Every row comes from one small tree of marks. The marks that hang from a mark follow it in brackets, in the order of their numbers. Every link used is in the known rows. Which tree was each row made from?
Known rows:
j_829{j_471{j_154{j_293 j_551} j_462}}: [ -2.9  -5.6  -1.1  15.6   0.0   4.2 -10.7 -15.3  18.7 -27.1 -17.1   6.8
 -10.7 -21.3   5.3 -13.9  18.1  24.6]
j_551{j_154{j_293}}: [-11.9 -10.6   6.6  -9.6  21.4   3.5 -16.6  -8.5   3.3 -19.5   3.0  22.4
   2.0 -10.5  24.0 -30.7  12.5  23.2]
j_628{j_471}: [-16.1  -2.5  -7.5 -22.3  17.0  18.6 -22.0  -6.2   0.2 -23.5 -21.7  19.6
  -1.4 -16.6   9.3 -30.6   3.1  44.0]
j_829{j_471{j_154 j_233 j_275}}: [  5.8  -8.6  -7.9  24.7   9.9   7.4   6.3 -29.1  -1.6 -22.0 -42.0  21.0
 -15.5  -8.6 -20.9 -17.0  12.4  31.3]
j_154{j_293}: [-12.8 -13.4   2.7  -5.1  26.2   0.5 -24.7 -12.2  -0.3 -25.8  -8.9  26.5
   1.3 -15.1  22.5 -31.1   4.6  31.4]
j_275{j_471{j_233 j_628}}: [ -9.8 -29.5 -13.4   2.9  21.6  31.2   3.2  -9.2  -5.5 -17.6 -23.9  19.4
  -5.5 -14.7   4.1 -44.1   5.5  39.5]
j_233{j_471{j_154}}: [ -1.4  -2.6  -8.9  10.7  17.4   8.3 -10.0 -23.0   6.3 -22.5 -18.0  32.3
 -11.5 -25.7   7.0 -30.7  17.9  16.7]
j_462{j_471}: [ -1.4  -4.3 -13.2 -11.3   8.3  19.5 -19.2  -9.9   8.0 -28.2 -13.2  24.5
  -5.6 -22.9   9.4 -33.1  15.1  24.8]
j_233{j_471}: [ -2.1 -16.9 -15.2  -5.7  21.2   5.3 -14.0 -16.0  10.4 -26.2 -20.3  34.6
  -7.5 -25.0   9.8 -23.3  14.5  20.6]
j_154{j_551}: [ -0.4 -20.5  -5.5 -22.1  10.1   3.7 -20.0  -6.3  -1.6 -23.2 -26.3  19.0
  -6.6 -23.3  22.1 -28.0  16.1  35.8]
j_829{j_471{j_275}}: [  6.8  -8.9  -8.4  -3.3  11.2  -2.4 -10.0 -18.3  -8.5 -24.5 -39.2  18.8
 -11.6 -13.3  -2.5  -7.3  17.1  31.3]
j_275{j_471{j_154{j_293 j_551} j_233 j_628 j_829}}: [ -9.2 -26.5  -0.5  27.8  11.4  29.9  10.1 -10.7   0.3 -13.3   4.4  10.7
  -9.6 -12.4   0.3 -64.0   6.7  26.1]
j_628{j_471{j_233 j_462 j_829}}: [-28.5  -9.0 -28.8  17.6  17.4  30.2   3.1  -5.9  21.2 -15.0 -16.6  20.8
  -4.7 -11.9 -23.2 -41.9  -2.7  40.4]
j_233{j_471{j_628}}: [  3.6 -16.4 -18.3   4.8  19.3   8.9  -5.6 -12.6  -0.2 -19.5 -20.4  27.8
 -13.1 -30.3   9.7 -24.4  17.4  17.8]
j_275{j_471{j_233 j_628 j_829}}: [-14.9 -26.9 -17.5  16.1  21.8  33.3   8.2  -7.0  -2.0 -11.1 -10.1  21.4
  -8.3 -10.5  -8.4 -62.8   5.2  30.6]
j_462{j_471{j_154{j_293} j_275}}: [  7.3   9.6   1.8  15.4   8.6  11.3  -9.3 -22.8 -11.8 -24.0  -8.3  15.8
  -6.4 -20.6   7.6 -26.6  15.7  20.0]
j_275{j_471{j_154{j_551} j_233 j_462 j_829}}: [-14.4 -20.7 -17.5  25.2   6.6  34.9  11.2 -10.7  14.9 -12.1 -13.6  12.0
  -9.1 -16.4 -12.0 -56.3  13.5  32.0]
j_628{j_471{j_154{j_293} j_233 j_462}}: [-26.3   0.3  -9.0  26.3  18.4  26.2  -2.2 -15.5  16.6 -21.7 -13.0  16.5
  -0.2 -14.1  -7.6 -30.3  -5.4  41.9]
j_471{j_233 j_275 j_628 j_829}: [ -0.2 -20.5 -21.3  31.4  21.4  11.1  16.0 -13.4 -18.6  -6.3 -27.0  21.9
 -15.2 -13.8 -16.4 -39.9   8.3  29.1]

Which tree is each row?
[ 13.5  -4.1  -5.3  32.7  -2.5   1.2   7.9 -16.6 -10.9 -15.8 -29.7  -4.7
 -18.4 -27.0   1.1  -1.1  23.8  24.5] => j_829{j_471{j_154{j_293 j_551} j_275 j_462 j_628}}
[-24.9 -23.5 -25.2  20.4  21.2  33.7   5.7  -8.4  16.2 -14.3 -13.1  21.6
  -2.5 -11.2 -13.6 -52.6   5.6  34.7] => j_275{j_471{j_233 j_462 j_829}}
[-16.7   5.3 -23.3  40.8  13.4  27.5  16.9 -17.4  -2.2  -6.6 -26.4  12.9
 -10.6 -13.8 -31.3 -35.8   3.9  38.2] => j_628{j_471{j_154 j_233 j_275 j_462 j_829}}
[  4.3 -13.5 -24.6  51.1   4.7  16.7  27.4 -14.2 -13.3  -0.3 -31.3   5.7
 -21.8 -25.3 -18.6 -35.2  19.4  26.8] => j_471{j_154{j_551} j_233 j_275 j_462 j_628 j_829}
[  0.8   5.7 -12.1   2.2  -0.2  17.6   0.1 -11.3 -13.4 -12.3 -37.6  -1.8
 -10.1 -28.7   2.0 -11.0  17.5  44.9] => j_628{j_471{j_154{j_551} j_275 j_462}}
[  5.0   4.3 -28.0  56.3  13.8  11.3  20.7 -20.3 -12.7  -1.2 -20.2  15.6
 -22.3 -33.0 -16.6 -29.2  25.4   8.2] => j_233{j_471{j_154 j_275 j_462 j_628 j_829}}
[-12.6 -11.6 -18.5   9.1  18.8  19.9   5.8 -12.5  -4.5 -13.7 -23.9  21.7
  -6.9  -6.0 -22.7 -36.4  -1.3  42.0] => j_628{j_471{j_233 j_275 j_829}}
[ 15.6  -0.3  -4.5  29.0  -4.4  14.9   6.3 -13.3 -17.3 -12.9   2.6   3.2
 -17.6 -25.8   1.3 -40.3  23.1  10.1] => j_462{j_471{j_154{j_293 j_551} j_275 j_628 j_829}}
[-16.2   3.7 -16.3  36.4  14.2  34.1   5.5  -8.0 -11.0  -2.9  -7.2   7.8
 -11.8 -23.3  -3.2 -61.2  17.3  23.2] => j_275{j_471{j_154 j_462 j_628 j_829}}
[  5.7 -10.2 -26.4  14.6  18.5   3.0   3.1 -19.0  -1.5 -17.0 -34.6  22.8
  -9.7 -31.0   0.4  -0.9  21.3  24.8] => j_233{j_471{j_275 j_462}}
[ -7.0   0.7   5.8  22.1  21.6   8.1 -12.2 -15.5 -15.5 -16.5  -7.4  17.3
  -8.3 -21.4  18.6 -40.7   9.3  23.4] => j_471{j_154{j_293} j_628}
[ 19.5 -18.4 -10.2  24.4  -3.4   9.7  17.0 -21.0  -9.7 -17.6 -44.7   6.5
 -24.1 -18.2 -15.3 -12.4  20.0  29.8] => j_829{j_471{j_154{j_551} j_233 j_275 j_628}}
[  5.3 -11.9 -18.9  29.1  -6.1  31.9  11.6 -10.5   9.7 -15.7  -6.0  14.6
 -20.7 -23.0 -15.5 -56.9  17.3  13.9] => j_462{j_471{j_154{j_551} j_233 j_628 j_829}}
[ 14.9  -5.9 -26.4  43.7   2.3   9.7  22.5 -15.8 -10.8  -2.7 -21.5   7.9
 -24.7 -37.4 -10.7 -23.8  30.8  10.2] => j_233{j_471{j_154{j_551} j_275 j_462 j_628 j_829}}
[-22.3 -10.9 -19.4   9.2  19.1  28.6  -6.8  -5.0   3.9 -12.4  -9.1  16.7
  -1.8 -16.6   0.5 -51.7  12.2  31.1] => j_275{j_471{j_462 j_829}}
[  4.2 -22.2 -14.2   8.3  13.0   3.9   2.4 -22.1   2.6 -25.7 -43.4  23.4
 -11.5  -7.3 -17.4  -8.5   9.9  34.6] => j_829{j_471{j_233 j_275}}
